Each row was made from one walk, in order. Every step used is in the known rows, and no mark comes twice. Write each row's walk.
Known rows
C/A/J: [ 3.11  3.02 -3.48  1.04  1.61  0.87  0.01  0.49  1.79  2.41 -2.35 -2.60
 -1.82  1.26 -3.10 -0.28 -3.05 -7.96 -1.32  0.47 -1.25  0.22 -0.18]
J/W/C/A/G/B: [ 5.44 -6.72 -0.32  3.24  1.98  1.98  3.04 -4.34  0.75 -0.69  0.39 -1.11
  3.99  1.11 -2.44  2.11 -0.05 -0.82 -1.46 -1.10 -0.75  1.74  0.62]
W/C/A: [ 1.88 -1.91 -1.46  0.61  1.17  2.26  1.84 -4.12  0.59  1.11  0.31 -1.47
 -0.06 -0.22 -3.08  0.48 -2.46 -2.30 -3.50  0.61  3.93  2.04  1.18]
J/A/C/W/G/B: [ 4.91 -1.85 -0.22  3.25  3.69  3.44 -1.12 -1.29  1.06 -1.47 -0.55 -1.09
  5.04 -0.31 -2.47 -2.39  0.38 -5.33  1.07  0.14 -2.88  2.49  0.00]
W/G/A: [ 0.64  1.17  1.22  0.38 -0.19 -0.13  0.43 -3.77 -1.18 -0.43  1.78 -2.51
  0.78 -1.85 -0.96  2.13  0.62 -4.33 -0.03  1.74  1.01  2.03  1.37]
V/G/W: [-1.90  5.75  0.17 -0.61 -0.14 -2.33  0.31  1.23 -2.75 -0.78  2.09  0.41
 -0.25 -2.70 -0.73  3.20 -2.58  1.47  2.35 -2.43 -2.43 -0.61  1.01]
J/W/G/A/C: [ 4.82 -2.49  1.17  2.77  2.39  0.89  0.94 -3.33 -0.64 -0.58  1.81 -1.33
  4.22 -0.31 -1.30  3.26  0.23 -3.91  0.37 -0.09 -1.45  1.82  0.79]
A/C: [ 2.95  0.01  0.12  1.84  2.34  2.03 -0.60  0.41  0.64  0.40  0.74 -0.04
  0.25  0.63 -0.18 -1.65 -1.05 -2.24  0.66  1.50 -0.69  0.72 -0.34]
J/W/C: [ 3.76 -6.03  0.45  1.97  2.00  1.40  2.13 -3.82 -0.06 -0.28  1.23  0.27
  4.14  0.97 -1.65  3.17 -0.22  1.27 -1.31 -1.24  1.14  1.44  0.84]
A/C/W/G/B: [ 4.33 -1.65  0.25  2.86  1.67  2.85  1.24 -2.50  0.95 -0.44  0.66 -0.87
  2.33 -1.39 -2.05 -1.40  1.76 -5.61  3.41  2.71 -2.50  1.76 -0.17]
J/A/G/W: [ 4.66 -3.12 -0.20  3.85  2.75  1.09 -3.09  1.14  0.86 -3.24 -0.91 -0.97
  4.37  0.39 -1.46 -1.68 -2.22 -2.29 -1.06 -2.82 -4.45  1.80 -0.38]
A/J/W/C: [ 4.49 -4.15 -1.01  1.86  2.22  0.85  0.93 -2.35  1.31  1.10 -0.38 -0.92
  1.90  3.33 -2.40  3.41 -0.72 -1.77  0.46  0.08 -0.19  0.83  0.60]
C/W: [ 2.80 -1.21 -1.58  0.77 -0.91  0.82  1.30 -0.52  0.27 -0.49 -1.25 -0.30
  1.93 -1.29 -1.91 -0.41  0.27 -2.79  2.83  0.52 -1.69  0.19 -0.69]
C/A/J/W/G/B: [ 4.20  0.45 -2.47  2.26  2.23  1.24  1.46 -1.94  1.79  1.82 -1.65 -2.87
  0.41  0.90 -3.92  1.24 -0.66 -8.89 -0.51  0.21 -2.89  1.02  0.27]
G/A/C: [ 3.15  2.49 -0.61  0.24 -0.74  0.56  0.38 -1.48 -1.97  0.44  0.42 -2.18
 -0.79  1.22 -0.13 -0.26 -2.63 -2.62  0.83  1.28  1.22  1.18  0.48]
G/W/C: [ 0.37 -1.61  0.51  0.76 -0.90  0.26  1.04 -4.22 -1.32 -1.16  0.86  0.09
  0.92 -2.24 -4.21  1.69 -1.27 -2.07 -0.42 -1.85 -0.11  2.70  1.50]
B/G: [-0.86  2.58  1.94 -2.93 -4.08 -0.85  0.69  1.60 -0.91 -0.87 -0.18  1.95
 -0.43  0.05  3.26 -3.19  0.00 -0.12  0.96 -0.20 -0.17 -1.08  0.03]
A/J/W/G/B: [ 3.62 -3.03  0.08  2.29  1.95  0.36  1.10 -2.70  1.44  0.54 -0.24 -1.46
  2.25  2.04 -2.30  3.38  2.22 -4.04  2.03  0.59 -3.10  0.88  0.58]
C/A/G: [ 4.48 -0.33 -2.41  2.90  1.69  1.02 -0.31  1.24  1.86 -0.10 -1.42 -2.43
 -0.47  0.25 -1.10 -1.81 -3.22 -5.06 -2.06 -0.08 -2.56  0.25 -0.90]
J/W/C/A: [ 4.68 -4.60 -0.72  2.29  2.51  1.91  2.25 -3.68  0.38  0.47  0.48 -0.60
  3.53  0.68 -2.79  2.58 -1.52 -1.79 -2.37 -1.35  0.88  1.65  0.79]
J/W/G: [ 3.30 -3.70  1.49  2.72  2.73  0.64  0.77 -2.58  0.32 -0.74  1.63 -0.27
  4.61 -0.89 -1.27  3.38  1.53 -2.52 -0.07 -0.64 -2.06  1.26  0.57]
B/G/W/J: [-0.69  1.69  1.89 -2.20 -5.99 -0.81 -0.86 -1.04 -2.00 -2.44 -0.07  2.13
  1.16 -1.38 -0.75 -2.15 -1.13 -2.33  0.72 -1.48 -1.69  0.42  1.02]
W/C: [ 0.60 -3.88  0.32  0.09  0.45  1.58  1.62 -4.35  0.01  0.09  1.33 -0.26
  0.78  0.21 -1.58  1.24 -0.58  2.06 -2.00  0.77  4.37  1.79  1.30]

Write each row's walk
[ 1.73 -3.59 -0.88  1.50 -0.23  2.20 -4.50 -3.18 -0.01 -2.14 -0.39 -0.37
  5.00  0.93 -4.27  0.14 -1.96 -0.43 -3.10 -0.38  0.70  1.89  1.07] -> W/J/A
[-0.56  1.44  2.33 -2.39 -4.71 -0.67  1.38 -1.42 -1.83 -1.65  0.41  2.04
  0.23 -1.52  0.23 -1.94 -0.87 -1.68  0.64 -1.56 -0.27  0.82  1.10] -> B/G/W/C
[ 2.05  1.09  1.29  1.30  1.02  0.86  0.03 -3.62 -0.90 -0.27  2.18 -2.53
  0.92 -1.57 -1.01  1.34  0.06 -5.41  0.43  2.46  0.65  2.37  1.18] -> W/G/A/C
[ 3.18 -4.55 -1.04  2.06  0.86  2.39  2.49 -4.70  1.16 -0.31  0.16 -2.12
  0.58  0.44 -2.46 -0.26 -1.19 -1.09 -2.63  0.83  1.88  2.16  0.89] -> W/C/A/G/B
[ 0.86  5.57 -1.09 -1.01  0.01 -2.26  1.11  0.71 -2.90  0.71  1.51 -1.70
 -0.44  1.10  0.61  4.62 -3.49  1.67  2.50 -0.73 -0.27 -1.21  1.08] -> V/G/A/J/W
[ 2.40  2.74  0.78 -2.30 -5.66  0.26  0.44 -0.97 -2.36 -1.28 -0.22  0.32
  0.62  0.66  1.22 -3.10 -2.15 -2.81  1.81  1.11  0.58  0.18  0.57] -> B/G/A/C/W/J
[ 4.77  1.32 -3.42  1.93  2.41  0.97  0.46  0.11  1.77  2.26 -2.14 -2.30
  0.02  1.64 -3.35  0.85 -3.02 -8.08 -1.22 -0.37 -2.27  0.29 -0.19] -> C/A/J/W
[ 0.07  2.45  1.42 -2.17 -4.34 -0.36  1.41 -1.29 -1.55 -1.22 -0.06  1.46
 -0.16 -1.79 -0.53 -2.42 -1.83 -3.76 -0.11 -1.62 -0.42  0.90  1.07] -> B/G/W/C/A
[ 1.05  4.18 -0.95 -1.00  0.13 -1.72  1.63 -0.78 -2.90  0.78  1.92 -1.77
 -0.22  1.15  0.09  5.07 -3.69  2.46  1.85 -0.45  1.27 -0.54  1.53] -> V/G/A/J/W/C
[-0.02  3.86 -0.24  0.72  0.53 -0.56 -2.12 -0.23 -2.57 -1.64  2.21  0.14
  2.32 -1.98 -2.89  2.74 -3.92  0.39  1.09 -2.20 -2.39  0.58  1.46] -> V/G/W/J/A/C
[ 1.31  4.31  1.53 -2.78 -4.62 -0.41  0.82  0.53 -2.32 -0.58  0.09  0.47
 -0.90  0.94  3.13 -3.40 -1.82 -1.97  1.48  0.67  0.63 -0.32  0.38] -> B/G/A/C
[ 4.20 -2.24 -1.14  1.84  1.90  0.03  0.16 -0.25  1.34  1.15 -1.01 -0.82
  1.45  3.15 -1.72  2.70 -0.45 -2.87  1.39 -0.27 -2.40 -0.05 -0.07] -> A/J/W
[ 0.67  2.44  0.94 -1.98 -4.10 -0.40  1.30 -1.19 -1.12 -0.77 -0.47  1.08
 -0.44 -0.85 -0.99 -2.08 -1.99 -4.56  0.38 -1.24 -0.87  0.85  1.04] -> B/G/W/C/A/J
[ 0.30 -1.30 -0.08  1.06 -2.66  0.00 -2.17 -3.71 -1.54 -2.18  0.18  0.23
  2.25 -2.02 -5.65  1.55 -1.61 -3.12 -0.34 -1.81 -2.28  2.15  1.34] -> G/W/J
[ 4.82 -5.84 -1.81  2.80 -1.49  2.45 -1.04 -3.49  0.62 -3.04 -1.65 -1.04
  5.87 -0.15 -4.45 -0.99  0.34 -2.33  1.57  0.34 -2.76  1.64 -0.09] -> C/W/J/A/G/B
[-0.01  1.55  1.71 -1.79 -5.06 -0.31 -1.73 -0.78 -1.86 -2.78 -0.41  1.95
  2.31 -1.14 -1.07 -2.59 -1.66 -2.92  0.05 -2.12 -2.13  0.82  1.00] -> B/G/W/J/A
[ 5.92 -6.06 -0.67  3.40  2.76  1.88  1.89 -3.19  0.85 -0.43  0.53 -0.92
  3.92  1.11 -2.18  2.29 -1.75 -1.18 -2.25 -1.27 -0.14  1.58  0.45] -> J/W/C/A/G
[ 1.08  1.49  1.77 -1.10 -4.21  0.33 -1.88 -0.68 -1.65 -2.65 -0.15  1.96
  2.39 -0.90 -1.12 -3.06 -1.96 -3.72  0.25 -1.66 -2.30  1.10  0.92] -> B/G/W/J/A/C
[ 4.63  0.76 -1.57  0.80 -1.91  1.39  0.13 -2.95 -1.94 -0.29 -0.11 -2.35
  1.01  0.77 -2.33 -0.09 -2.89 -4.03  1.51  1.84  0.85  1.63  0.46] -> G/A/C/W/J
[ 2.32  2.62 -1.66 -0.78 -1.82 -0.92  0.44 -1.49 -1.48  1.14 -0.98 -2.92
 -1.60  2.67 -1.01  1.72 -2.32 -3.09  1.20  0.93  0.85  0.57  0.67] -> G/A/J
[-0.37  4.82 -1.00 -0.16  0.75 -1.27  1.10 -0.66 -2.02  0.26  1.80 -0.70
 -0.54 -1.93 -2.74  3.83 -3.96 -0.71  1.05 -1.87 -0.86  0.33  1.57] -> V/G/W/C/A/J
[ 4.02 -3.70 -2.21  1.76 -1.01  2.32 -1.86 -2.75  0.27 -1.91 -1.49 -0.58
  5.45 -0.61 -4.91 -0.42 -1.15 -3.28  0.73  0.18 -1.14  1.51  0.08] -> C/W/J/A
[ 2.33  3.89  0.95 -2.58 -4.96 -0.17  1.30  0.33 -2.23 -0.69 -0.40  0.34
 -0.36  0.44  2.44 -3.63 -1.70 -3.09  2.48  0.85  0.11 -0.22  0.12] -> B/G/A/C/W
[ 5.30 -5.45 -2.13  2.96 -0.78  2.35 -2.14 -2.20  0.79 -2.77 -1.49 -0.88
  5.82 -0.21 -4.32 -0.78 -1.39 -2.69  0.75  0.25 -2.15  1.49 -0.35] -> C/W/J/A/G
[-0.90  3.25  2.19 -2.48 -4.93 -1.45  0.60  0.74 -1.88 -1.70 -0.18  2.16
 -0.09 -1.59  1.01 -2.59 -0.63 -2.76  1.60 -1.91 -2.45 -0.09  0.47] -> B/G/W
[ 3.79 -2.67  1.11  2.12  1.55  0.20  1.27 -3.34 -0.89 -0.69  1.56 -1.32
  4.09 -0.48 -1.28  3.88  0.63 -3.19  0.16 -0.51 -1.22  1.59  0.87] -> J/W/G/A
[ 4.84 -4.44 -0.10  3.89  2.85  1.57 -2.48 -0.36  0.81 -3.18 -0.53 -1.08
  4.67  0.43 -1.96 -1.26 -2.37 -1.58 -1.55 -2.52 -3.04  2.40  0.02] -> J/A/G/W/C
[ 2.78 -1.68 -0.31  1.58  0.14  1.06  1.18 -2.32  0.60 -0.84  0.02 -1.00
  3.01 -2.99 -2.52  0.60  1.57 -5.42  2.71  1.56 -1.78  1.26 -0.08] -> C/W/G
[ 2.26 -1.37 -0.31  2.36 -0.52  1.36 -3.51 -3.20 -1.11 -2.56  0.00  0.00
  3.99 -1.46 -6.25  0.39 -2.65 -4.67 -0.90 -2.19 -2.96  2.99  1.25] -> G/W/J/A/C
